Each row comes from the steps of one walk. Every step used is in the known rows, and no mark comes twice. Write the walk behind each row, first mark first.
Known rows
h m b r: [-0.151  0.043  2.094 -2.198 -4.314 -0.361  3.373 -0.034 -0.284  0.796
 -2.678 -0.120 -1.615 -1.917  1.472  0.704 -2.398 -1.337  1.067 -0.352
  2.028 -0.345 -3.055  2.762  2.103]
c r: [-1.550 -0.668 -2.071 -1.894 -5.127 -0.956 -0.250 -1.131 -0.917  0.529
 -2.012  0.837 -5.684  1.954  1.334  2.077  2.228 -1.749  3.350 -0.407
 -2.554  3.061 -3.244 -0.201  4.246]
r b n: [ 0.092  1.247  2.624  0.935 -1.469  2.103  1.778  0.220 -0.021  2.956
  3.001  0.710 -1.163 -0.836  0.310  0.174  0.238 -1.203 -2.862  2.030
 -1.706  2.237  0.154 -1.816 -1.905]
h t b r j: [ 3.706  0.034 -3.169 -2.516 -0.146 -5.166  4.158 -0.174 -2.710 -1.338
 -4.146 -1.893  4.381 -3.177  0.105  1.102 -0.783  2.117 -0.809  0.640
  2.937 -2.829  0.728  1.186 -0.032]
m h n b: [-0.515  1.634  2.115  1.588  1.252  2.369  2.206  3.825  1.224 -0.243
  2.670 -0.912 -0.414 -1.599 -4.530  2.416 -0.293 -1.049  1.255  0.412
 -1.271  2.208 -0.325  0.541 -5.298]
m h t: [-1.835 -0.009  0.903 -0.830 -4.954  0.590 -3.127  1.513 -2.674 -0.790
 -0.452 -3.235  2.647  2.305 -1.023 -0.396  0.812  1.976  2.286  0.610
  0.111 -1.702 -2.789  0.863  1.141]
m h n b a: [-1.395  0.865  2.938  1.965  1.255  3.368  0.610  3.589 -0.118 -1.038
  4.694  0.618 -0.308 -0.828 -2.376  0.894 -0.478 -1.924  1.097  0.005
 -0.940  0.383 -0.332 -0.311 -4.167]
h m b a: [-0.920  1.517  5.170 -1.146 -2.707  1.001  2.749  2.131 -0.492 -2.547
  0.451  1.712  1.828 -0.838  0.595 -2.347 -4.937 -0.752  0.094 -0.742
  0.438 -3.095 -3.046  3.391  2.466]
t h m: [-1.022 -4.262  0.840 -1.109 -1.713  1.558 -2.056  2.129  1.554 -1.621
 -0.474 -2.107  0.395 -1.635  0.602 -2.170  1.196  0.459 -3.103 -2.550
 -0.094 -2.059  0.756  3.297  2.681]
n b: [ 0.414  5.948 -0.090  1.589 -0.035 -2.697  1.226  2.231  2.715  3.144
 -0.433  1.972 -0.353 -0.396 -3.216  2.224 -1.717  0.106  1.623  0.686
 -1.192  1.483 -0.056 -0.755 -1.275]
n b m: [ 1.249  3.283 -1.576  1.360 -0.506 -3.938 -0.936  1.904  2.372  2.824
 -0.674  0.623 -1.111 -0.953 -4.103  2.513 -0.771  0.176  0.571  0.684
  0.063 -0.348  1.860 -2.848 -0.442]
m b n: [-0.427  3.150  2.363  1.844  0.191  1.014  2.635  1.514  1.051  1.299
  1.370  0.156 -0.084 -0.789 -2.480  0.004 -0.231 -0.811 -4.039  1.606
 -2.372  4.123 -1.224 -1.156 -3.435]
a b m: [-0.089 -2.877 -2.361  0.728 -1.528 -1.835 -0.254  0.313 -0.844 -1.174
  1.075 -1.627 -1.306  1.025  1.866  0.684  0.705  1.462 -0.070  1.860
  1.552 -4.293  5.283 -2.980  6.120]
n b a: [-0.608  5.097  0.827  2.056 -0.011 -1.440 -0.613  1.895  1.007  1.864
  2.202  3.915 -0.089  0.693 -0.508  0.266 -1.897 -0.975  1.613  0.120
 -0.714 -0.692  0.121 -1.512  0.226]
a b: [-0.946 -0.335 -0.823  0.956 -1.098 -0.480  2.105  0.624 -0.546 -0.997
  1.267 -0.180 -0.725  1.693  2.761  0.347 -0.246  1.428  1.105  1.806
  0.246 -2.591  3.449 -0.767  5.183]
c r b t h: [ 0.703 -2.606 -1.306 -1.699 -0.277  4.949 -0.980 -1.082 -0.235  0.485
 -2.758  0.790 -1.151  0.922  4.539  1.523  1.289 -3.155  1.907 -5.424
 -1.400  2.519 -2.800  1.609  0.550]
t h: [-2.140 -1.479 -2.071 -0.219 -0.094  1.085 -4.275  1.001  1.927  0.645
 -0.823 -0.614 -2.480 -0.135 -0.060 -1.020  3.054  0.500 -1.651 -0.465
 -1.850 -0.157  2.486  0.045  1.118]
c r b t h n: [ 3.421 -4.810  0.533 -1.324  1.667  5.743  2.482 -0.452 -0.207 -2.808
 -2.122 -0.058 -0.598 -2.234  4.839  2.057  1.213 -5.667  0.416 -3.343
 -0.516  2.392 -2.461  1.440 -2.420]
h m: [-0.651 -1.273  4.119 -1.532 -5.749 -1.818  1.378  1.341 -0.399 -2.873
 -0.331 -1.111 -0.173 -0.841 -0.021 -1.903 -1.509  0.574 -1.206  0.471
  0.274 -2.799 -1.783  2.238  4.044]
n b m h t: [ 1.517  1.824 -1.559  1.079 -1.469 -1.526 -2.527  2.872  0.409  2.556
 -0.357 -2.348  3.788  0.455 -4.200  2.899 -0.725  1.170  2.089 -1.059
  1.521 -0.971 -0.656 -1.168 -1.316]
c r b: [-0.249  1.430 -1.921 -2.649 -3.451  1.813  2.308 -1.366 -0.445  3.494
 -2.122  2.465 -4.911  1.148  2.032  3.825 -0.815 -2.351  5.709 -0.861
 -2.227  3.185 -3.440  1.046  2.935]
h a: [-0.650  2.114  0.365 -1.028  0.307 -4.518 -2.679 -5.697 -0.547 -0.504
 -0.716  2.269 -2.441  1.861 -2.074 -3.464  0.162  1.716  1.921  6.082
 -0.684  0.557 -2.104 -1.739 -0.652]
h t b: [ 3.475  3.173 -1.274 -1.251 -0.303 -3.278  3.602  0.214 -0.729 -2.002
 -4.603 -1.489  6.065 -1.999  0.543  2.615 -1.223  1.550  1.114  1.571
  2.154 -2.448 -0.068  2.143 -0.393]
h a b r j: [ 0.600 -2.954 -3.137 -1.222  2.868 -4.738  0.836 -5.831 -3.070 -0.416
  1.677  1.245 -1.800  1.570  0.828 -3.915 -0.053  2.884  0.555  4.249
  1.891 -1.319  1.805 -2.077  2.559]
r b: [-0.768  4.032  1.071 -1.322 -2.251  0.612  1.751 -0.128  0.430  2.812
 -0.820  2.202 -2.518 -0.173  0.010  1.034 -2.749  0.081  2.759  2.296
 -1.204 -0.945  0.009  0.015  0.829]
t h m b: [-0.551 -1.049  1.056 -0.972  1.359  2.993  0.813  2.890  2.837 -0.351
 -1.729 -1.076  1.889 -2.241 -1.036 -0.800 -1.672  0.125 -1.873 -3.373
 -0.435 -0.381 -0.436  4.856  0.247]

Which walk is each row?
[ 2.332 -1.587  0.133  2.098  5.446  2.925  0.493  3.174  2.855 -1.661
  2.472  0.957  0.717 -4.115  0.261  0.640  1.187 -3.866 -2.468 -0.061
 -0.115 -0.235  2.776 -0.239 -4.243] : t h n b a
[ 1.706  4.377  3.045  2.714  0.440 -1.970 -0.063  1.893  1.326 -1.062
 -0.896  1.100  3.236  0.058 -0.733 -0.007 -1.769 -0.653 -0.895 -1.773
 -0.051  0.372 -1.180 -1.368 -2.914] : n b t
[-0.881 -0.073 -3.193 -2.029 -2.358  0.586 -0.998 -0.352 -2.641  1.886
 -2.721 -2.917  2.186  0.492  1.209  3.442  1.923  1.682  3.559 -1.593
  2.375 -0.208 -0.955  2.255 -0.247] : m h t b r
[-1.933  3.449 -0.831 -0.447  1.099 -1.033  0.984  0.176 -0.484 -0.911
 -0.008  3.009 -0.174 -0.121  0.898  0.647 -0.803  1.066  0.692 -0.381
 -0.414 -2.406  2.519  0.763  1.007] : t b a
[-2.988 -2.962  0.021  1.734  2.595  2.350 -2.612 -3.177 -2.177  0.890
  6.449 -1.273  0.435  4.611 -0.649 -3.017  2.929  2.869 -0.757  1.314
 -0.694  2.878  0.069 -1.331 -0.871] : m h a b n
[ 0.258 -4.626 -0.169  2.266  2.709  3.050 -1.857  0.971 -0.285 -4.306
  0.629 -2.007  3.539  1.368  5.884 -2.156  1.734  0.315 -3.177 -3.274
  1.192 -3.135  4.261 -0.214  2.611] : a b t h
[ 1.605 -1.291  1.554  0.924  3.215 -2.158 -1.084 -5.638 -2.229 -4.728
  0.621  0.845  3.084  3.289  3.701 -4.533 -0.552  1.421  0.379  2.894
  1.962 -1.984 -0.206 -1.698  0.323] : h a b t
[-0.757  0.959 -3.905 -2.305  1.397 -4.392  3.621 -0.194 -1.098  0.811
 -2.041  0.570 -2.233 -2.557 -2.212  0.855 -0.181  2.834 -1.519 -0.867
  0.006 -0.705  3.389  0.617  0.245] : t b r j
[ 1.049  1.106  7.068 -0.562 -2.300  0.411  3.386  2.053 -0.281 -5.456
 -2.439 -0.839  4.844 -1.296  0.369 -2.698 -4.663 -0.473 -2.280 -2.459
  1.071 -2.226 -4.109  3.559 -0.367] : h m b t
[ 0.058 -3.082  0.752  3.091 -0.398  1.023  2.178  0.920 -0.996 -0.703
  5.202 -1.637  0.635  1.075  3.230 -0.495  2.486  0.126 -4.704  1.528
 -0.143  0.604  3.614 -2.639  2.367] : a b n
[-1.388  3.304 -1.383 -1.280 -2.332 -0.756  0.997 -1.324  0.038  3.671
 -3.323  1.616 -4.791 -0.534  0.849  2.107 -0.358 -1.251  2.986  1.904
  0.295  1.816 -1.268 -0.627  0.039] : m b r
[-1.874  2.722 -1.678  1.418 -0.654 -0.728 -3.284  2.982  1.688  4.062
  1.255 -0.595 -1.086  1.047 -5.801  2.691 -0.144  1.452  1.774 -2.002
 -0.698  0.555  1.234 -1.804 -1.116] : n b m h
[-0.247  1.592  1.748  0.920  3.037  2.915 -1.421  1.708  1.642 -2.304
 -3.086 -0.115  2.817 -0.528  0.130 -1.634 -1.012 -0.406 -2.528 -3.222
 -0.997  0.367 -0.668  1.240 -3.450] : m b t h
[-0.172  1.914 -3.124 -1.080  0.641 -3.518  0.758 -0.016  0.811  0.054
 -2.766 -0.309 -1.094 -1.718 -2.681  2.885  0.205  2.294 -0.419  0.186
  0.382 -2.046  4.360 -0.550  0.391] : t b m
[-2.225  5.050  1.859  0.141 -0.656  0.650  0.387  0.974 -0.240 -0.156
  0.037  3.616 -1.045  0.799 -0.127 -1.200 -3.017 -0.634  1.840  1.489
 -1.426 -1.268 -1.249 -0.187  0.622] : m b a
[ 0.423  3.207 -2.469  0.662 -1.852 -2.866 -0.148 -0.226  1.297  5.596
 -1.232  1.835 -3.690 -0.589  0.373  3.703  0.796 -1.592  2.782  0.539
  0.946  2.486  0.054 -1.849 -0.452] : n b r
[-0.736  2.698 -1.981  0.848  2.630 -2.335 -4.213 -1.381  1.310  3.995
  1.186  0.673 -0.490  2.082 -6.720  0.704 -0.384  2.226  2.905  0.389
 -0.085  1.648 -0.377 -2.160 -3.238] : n b m h a
[ 1.152 -2.075 -2.781 -0.201  2.363 -4.058 -1.701 -5.636 -1.276 -1.093
  1.036  0.419 -0.676  2.423  0.542 -2.223  0.250  2.326  1.693  5.156
  2.198 -2.602  2.544 -3.127  2.716] : h a b m
[-0.121  2.421  4.197 -1.542 -2.601 -0.149  4.684  2.349  0.856 -1.564
 -1.953 -0.046  1.595 -1.527 -1.767 -0.534 -4.742  0.297  0.166 -0.312
  0.012 -1.088 -3.152  3.940  1.159] : h m b
[ 0.429 -2.708  1.244  0.405  3.508 -0.206 -6.617 -4.090 -0.257 -4.188
 -1.267 -0.142  2.050  1.456  1.483 -5.718  2.463  0.350 -3.092 -0.179
  0.252 -0.492 -0.735 -1.015 -2.998] : b t h a
[-1.194  0.459 -1.365 -2.342 -3.534  2.892  0.589 -1.711 -1.898  2.529
  0.326  4.107 -4.669  1.926  4.216  2.018 -0.706 -3.391  5.686 -1.412
 -1.903  1.106 -3.421  0.302  4.118] : c r b a
[ 4.455  0.391  0.065  0.683  0.372 -1.904  3.840  0.513 -1.051 -1.671
 -1.101 -2.802  7.186 -2.390  0.970  1.850  1.190  0.395 -4.101  1.301
  1.692  0.390 -0.174  0.620 -2.837] : h t b n
[ 3.912  0.255  0.399  1.008  0.320 -1.606  4.654  0.488  1.094  0.477
 -0.366  0.529 -3.015 -4.793  0.662  4.076  0.800 -4.683  0.496  3.714
  1.893  2.150  0.516 -1.994 -4.310] : h n b r
[ 0.642 -5.208 -5.139  0.141  5.797 -0.336 -4.788 -4.224  0.957 -0.133
  0.824 -0.764 -0.154  1.163  1.127 -2.246  2.759  1.856 -0.695  1.527
  1.541 -1.871  4.763 -1.603  1.629] : t h a b m
[-0.447 -0.530  0.293  0.787 -0.255  2.413  1.188  1.872  0.058  1.998
  1.944 -0.998 -3.124 -1.816 -1.568  3.570  1.816 -2.515  2.031  0.395
  0.452  2.898 -0.425 -0.607 -4.535] : m h n b r
[ 1.615  1.627  0.702  2.751  3.692  0.871 -2.537  2.566  3.001 -0.207
 -1.004  0.210  3.982 -0.558 -0.136 -0.237  0.170 -0.959 -2.679 -4.413
 -0.266  0.829  0.692 -0.125 -3.807] : n b t h
[-0.554 -2.828  1.823  0.888  0.210  1.443 -5.527  0.672  0.176 -4.183
 -1.380 -1.494  1.403  0.338  2.446 -3.664  2.898 -0.271 -4.398 -2.861
 -0.533 -1.682  0.936 -0.572 -0.600] : b t h
[-4.573 -1.712 -0.924 -0.632 -4.704 -0.306 -6.430  0.912 -1.233  0.768
  1.087 -2.445 -4.261  2.259 -3.807 -0.362  2.542  2.306  0.500  0.076
 -1.090 -1.799  1.496 -2.649  2.481] : b m h
[ 1.117 -2.437  0.027  2.014  3.369 -1.416  0.425 -5.127 -1.397 -0.888
  4.744  0.265  1.053  2.242  1.799 -3.204  2.005  1.071 -2.669  4.850
  0.566  1.764  1.073 -2.789 -0.222] : h a b n
[ 0.701 -5.462 -2.666  1.924  6.616  1.848 -2.760 -3.679  0.796  0.369
  4.126 -0.833  1.484  1.317  2.292 -3.139  4.220  0.794 -4.409  1.308
  0.027  2.196  3.317 -1.270 -1.216] : t h a b n
[-0.219 -3.814 -0.711 -2.347  1.577  1.121  1.564  2.662  0.911 -0.196
 -1.297 -1.580  0.576 -3.513 -1.787 -2.439 -1.494  0.852 -3.969 -4.192
  0.357 -1.096  0.385  4.153  0.672] : t h m b r j
[ 0.213 -3.454  2.161  0.630  1.877  4.187  1.109  3.199  2.486 -0.236
  1.302 -2.327  2.969 -2.660 -0.631 -1.370  0.483 -0.877 -6.673 -3.618
 -0.679  2.009 -0.286  3.438 -1.923] : t h m b n
[ 0.703 -0.199  5.582  0.487 -2.026  1.182  4.778  2.579  0.575 -1.456
  1.664 -1.391  2.671 -2.026 -1.443 -1.390 -2.224 -0.824 -5.117 -0.545
 -0.376  1.640 -2.932  2.360 -1.120] : h m b n
[-2.505 -1.859  1.339  0.782  2.331  1.801 -3.903 -3.570 -3.023 -2.718
  2.725 -0.711  2.229  5.478  1.037 -4.218  0.541  3.117  1.942 -0.282
  0.587 -0.649 -0.947 -0.333 -0.296] : m h a b t
[ 0.475 -0.995 -3.325 -2.877 -3.829  0.585  0.359 -1.791 -0.669  3.251
 -2.429  1.221 -5.511  0.743  1.111  4.098 -0.003 -2.350  4.713 -0.861
 -0.968  1.504 -1.767 -0.857  3.648] : c r b m
[-1.386 -1.512 -3.915 -3.528 -0.758  1.815 -2.730 -5.135 -1.741  4.496
 -0.619  1.220 -4.944  3.306 -1.295  2.149  0.568 -0.476  7.049 -0.928
 -1.180  3.393 -3.905 -0.180  0.934] : c r b m h a
